Each row was made from one walk, in order. Every step used is in the known rows, and no mark comes twice. Write each row's walk.
(in the rows, 128 means zero)
Known rows
A/B/V/H/N: [166 106  71 100 155 145 149 166 146 119  90 195  91 148 180  95 158 110
 115 201 191 125 165 124 117  83  58 151  16 121  90 144 170 106]
N/H/V: [126 125 103 179 111 127 154 165 103 137 147  96 131 125 163  98 152 187
 107 143 138 158 155 116 145 141  98 118 131  88 141 138 129 133]
J/A/Z/N/M: [127 189 169 148 121 120  95  91  66 169 158  98 135 104 114 137  99 105
 149  91 167 106 146 163 147 138  93 143  82 123 129 125 112 123]
H/V/B: [105 116 148 122  95 151 153 129 129 137 170 120  98 118 155 116 122 175
 134 132 145 124 153 124 134 132 122 111  77 118 125 111 118 150]
Y/V/B/A/Z: [120 116 147 122 106 157 144 112 117 130 120 145  41  49 139 132 170 103
 187 187 168 126 146 188 117 145 100 113  71 203 117 103 141 131]
N/Z/A/B/V: [ 98 104 119 138 118 133 179 134 149 131 154 171  92 107 171 137 160 174
 186 105 184  88 167 111 129  94 123 133  52 177 134 157 138  66]
Z/A: [121 137 106 166  99 142 149 102 117 147 130 113 127 119 132 109 116 141
 129 112 146 132 128 110 122 148 159 122 120 154 140 141 141 112]
V/B/A/Z: [102 119 159 119 122 136 132 109 123 134 119 145  83  80 141 142 145 120
 175 195 149 105 136 189 116 131  96 137  71 152 123  96 133  95]
A/Z/N/H/V/B: [ 97 150 119 151  89 143 149 110  86 186 177  91  77  92 169 124 121 196
 156 150 150 133 161 163 153 120  59 125  49 115 104 127 108  98]
J/A: [109 128 146 141 131 127 134 124 110 156 115 126 150 128 127 121 127 133
 126 118 169 117 145 127 118 151 131 146 146 117 127 145 120 156]
J/A/B/V/H/N: [149 115  88 103 157 146 155 159 131 149  78 189 113 148 182  84 158 111
 119 185 240 111 181 120 111 110  61 167  42 106  82 165 164 133]
N/H: [132 120 116 154 144 101 139 139 113 135 111 124 114 134 159 105 144 150
 110 146 131 128 147 126 135 126 105 141 134  93 132 149 129 103]
G/V: [141 100 105 162 107 138 135 129 128 142 143 138 111 110 158 119 146 132
 105 157 145 130 129 116 133 127 142 140  81 155 134 126 118 134]
J/A/Z/N/C: [ 50 146 139 127 121 162  69  94  93 160 163 101 140 107 124 158 128 137
 169 143 170 126 139 148 143 126  87 155 120 113  75 134  97 111]
J/A/Z/N: [ 96 156 139 147 114 148 117  79  80 193 141  97 136  95 118 146 106 114
 163 128 172 132 134 161 136 133  89 143 115 148 104 145 113 127]
Z/A/J: [149 102 119 156 115 143 159 112 111 188  88 122 147 135 140 110 134 154
 123 108 166 149 123 107 120 159 135 108 103 170 125 128 151 109]
G/V/B/A/J: [172  61 135 133 120 145 165 133 140 152  86 159 110 126 192 123 160 115
 110 223 200 130 136 130 120 143 121 140  22 177 107  87 143 121]
V/H/N: [152 118  81 142 159 148 138 132 118 133  71 139 130 139 159  80 146  82
  85 178 154 162 125 134 113 116  96 152  78  92 131 129 164 133]
Y/V/B/A/J: [179  90 150  92 123 152 163 136 132 135  77 159  78 112 154 115 170  98
 146 171 202 148 136 148 111 158 108 115  72 196  96  98 162 148]
Z/N: [140 162 110 108 112 136 125  98 124 140 153 101 131 140 129 141 100 104
 134 132 135 150 114 142 148 117 129 139 104 129  98 141 134 124]
Y/V: [146 129 120 136 110 153 135 128 118 125 126 135  80 100 126 117 163 119
 139 122 144 142 140 131 123 146 133 109 124 176 122 135 140 166]
V/H: [136 114 106 148 149 121 151 134 130 133  84 147 104 122 145  90 152 119
  92 154 148 129 127 136 113 129 105 120 103 116 123 123 147 131]
A/B/V: [141 123 116  86 131 129 141 164 159 120 150 189  88 139 153 139 135 150
 157 148 162  88 164 117 134  94 100 144  69 147  87 148 133 106]
H/V/Y: [ 98 142 105 130  95 149 175 171 135 147 121  76 120 102 140 138 152 192
 105  90 141 142 144 138 132 160 115 115 113 124 130 139 123 165]
V/B/A/Z/N: [113 143 137 102 105 142 127  78 122 143 142 119  92  88 140 157 113  90
 184 202 159 124 122 196 132 118  97 151  57 161  95 106 135  91]
G/V/Y: [114  97  94 148 106 137 159 151 145 151  95 113  89 103 165 133 154 159
  90 138 159 111 146 134 130 151 118 144  66 156 126 134 123 140]
B/A/Z/N: [130 148 106 125 111 140 131  87 112 132 143 100 135  91 121 162 132  85
 174 200 142 147 102 196 143 120 106 153 102 149 105 125 144 104]
B/A: [142 124 111 124 135 125 137 134 141  92 117 129 135 119 132 135 150  90
 137 188 147 139 114 149 124 136 148 150 132 131 128 121 150 122]
B/V/G: [136 138 126 117 135 130 130 162 140 153 127 198 150 105 145 139 161 176
 111 166 151  96 158 107 152 127  74 140 104 146 134 111 131 156]
Y/V/G: [130 124 139 145 135 149 134 135  95 148 102 158 127  78 140 115 181 132
 114 134 165 131 158 133 137 169  91 113 118 177 144 114 146 190]

Which walk is each row?
[152  89 146 106 110 155 176 154 134 142 112 127 147 127 166 124 148 149
 133 186 187 151 131 135 124 155 115 113  67 143 112  91 152 150]  H/V/B/A/J
[101 154 124 173 125 118 125  98  67 199 129  93 125 103 146 122 124 143
 146 145 172 130 152 165 149 140  67 160 123 118 107 159 115 103]  J/A/Z/N/H
[151 115 141  94 108 151 155 124 134 103 120 150  66  95 151 115 163  82
 155 176 181 129 142 156 114 148 143 123  87 170 111 116 150 154]  Y/V/B/A
[159  91 134 127 129 126 185 168 118 147  96 127 134 131 190 103 166 170
 113 198 194 159 150 135 137 157  87 121  77 115 114 106 151 118]  N/H/V/B/A/J
[108 100 120 139 150 149 122 113 121 123 114 113 165 113 164 138 158  90
 147 118 138 156 127 134 128 101 105 148 100 109 165 122 131 112]  H/N/Z
[125  66  84 200 149 159 157 126 123 139  78 140 125  97 215  96 193  88
  83 179 175 157 134 132 114  98  91 150  23 118 173 112 148 116]  G/V/H/N/Z
[209 157  91 125 153 126 120 172 134 115  99 177 115 138 166  86 152  99
  61 166 173 135 153 118 134  96  73 152  20  84 138 110 166 126]  B/V/H/N/M
[171  97 127 119 151 125 149 144 141 133  71 135 168 133 141 135 164 107
 126 187 164 164 105 142 124 145 123 128 123 162 112 110 158 121]  B/A/J
[ 83 126 154 165 132 137 120 117  85 185 118 122 131  84 116 131 133 147
 161 129 156 114 148 156 122 146  95 130 129 148 134 127 107 137]  J/A/Z
[145 105 100 105 148 123 173 176 154 127 104 207  68 137 166 105 156 149
 124 167 185  82 168 124 117  95  78 136  41 144  82 146 156 105]  A/B/V/H
[147 117  97 151 131 151 163 137 111 132  89 155  66  91 143  82 179 108
 100 145 167 144 138 141 112 142 105 100 109 159 114 130 162 161]  Y/V/H
[ 87 146  83 166  94 136 166 141 100 190 131  41  96  76 150 144 143 209
 123 121 142 150 158 180 161 146  57 131  91 114 109 152 120 116]  A/Z/N/H/V/Y
[135  86  91 172 151 172 150 121 113 130  68 138  93  77 177  90 215  72
 116 132 179 177 139 152 110 117  86 125  76 143 158 125 167 148]  Y/V/H/N/Z
[179 123  57 123 141 153 144 155 148 136  90 179 115 129 166  93 164 106
  89 199 164 157 144 121 130  98  75 154  56 108 112 123 165 131]  B/V/H/N
[134 125  96 116 105 135 165 132 146 143 152 176  85 137 157 117 125 170
 163 136 183  89 166  99 128 113 134 132  67 176  95 169 149  90]  Z/A/B/V
[162  89  57 179 134 159 148 128 118 143  83 148 111 119 192  74 161  86
  61 212 169 166 137 120 117 113 100 156  34 117 136 124 155 139]  G/V/H/N
[112  91 100 158 172 143 150 124 126 126  66 131 136 103 186 102 178  86
 111 144 160 157 132 151 109 103  84 139  71  99 165 115 152 113]  V/H/N/Z
[129 158 103 161 117 134 155 138  81 169 146  96 176 113 177 112 151 188
  90 163 160 151 155 131 177 151  68 140 104  86 133 132 138 159]  Z/N/H/V/G
[134 141  92  88 113 125 159 178 175 143 108 141  87 111 140 150 143 184
 109 120 146  95 160 132 141 122 104 150  88 141 103 137 133 132]  B/V/Y
[125  91 135 137 104 146 147 119 133 143 137 156  66 118 178 113 133 137
 115 170 163 100 152 116 118 123 123 141  37 147 122 115 115 125]  G/V/B
[141  90  88 183 128 141 165 138 126 148  98 161  88 113 183  86 160 125
  65 183 157 124 135 123 117 125 110 133  56 144 127 121 139 133]  G/V/H
[137 109  85 145 158 148 149 147 153 130  86 172 127 103 184 118 188 112
 112 160 171 147 146 132 129  77  67 151  49 111 148 111 150 107]  B/V/H/N/Z
[108  77 144 179 132 138 170 106 118 187  93 121 162 106 161 135 166 166
 146  74 171 146 126 117 121 139 131 101 100 177 162 115 141  90]  N/Z/A/J
[114 131  82 101  99 132 192 158 165 158 114 150  56 124 160 135 140 197
 140 108 190  73 177 127 130 139 122 136  56 176  81 176 148  97]  Z/A/B/V/Y
[112 119 150 104 149 125 141 175 123 169 115 204 151 123 157 133 164 178
 140 152 221  60 203 110 129 144  66 160  78 142 111 152 133 159]  J/A/B/V/G
[ 81 107 127 181 114 134 165  97 119 139 131 109 137  95 150 128 149 146
 154  84 152 127 126 124 118 132 156 113 119 153 176 131 130  92]  N/Z/A
[128 107 115 135  85 152 141  76 119 149 152 129  74  76 174 145 137  96
 164 230 175 124 126 180 136 114 104 158   4 174 100 105 123  97]  G/V/B/A/Z/N
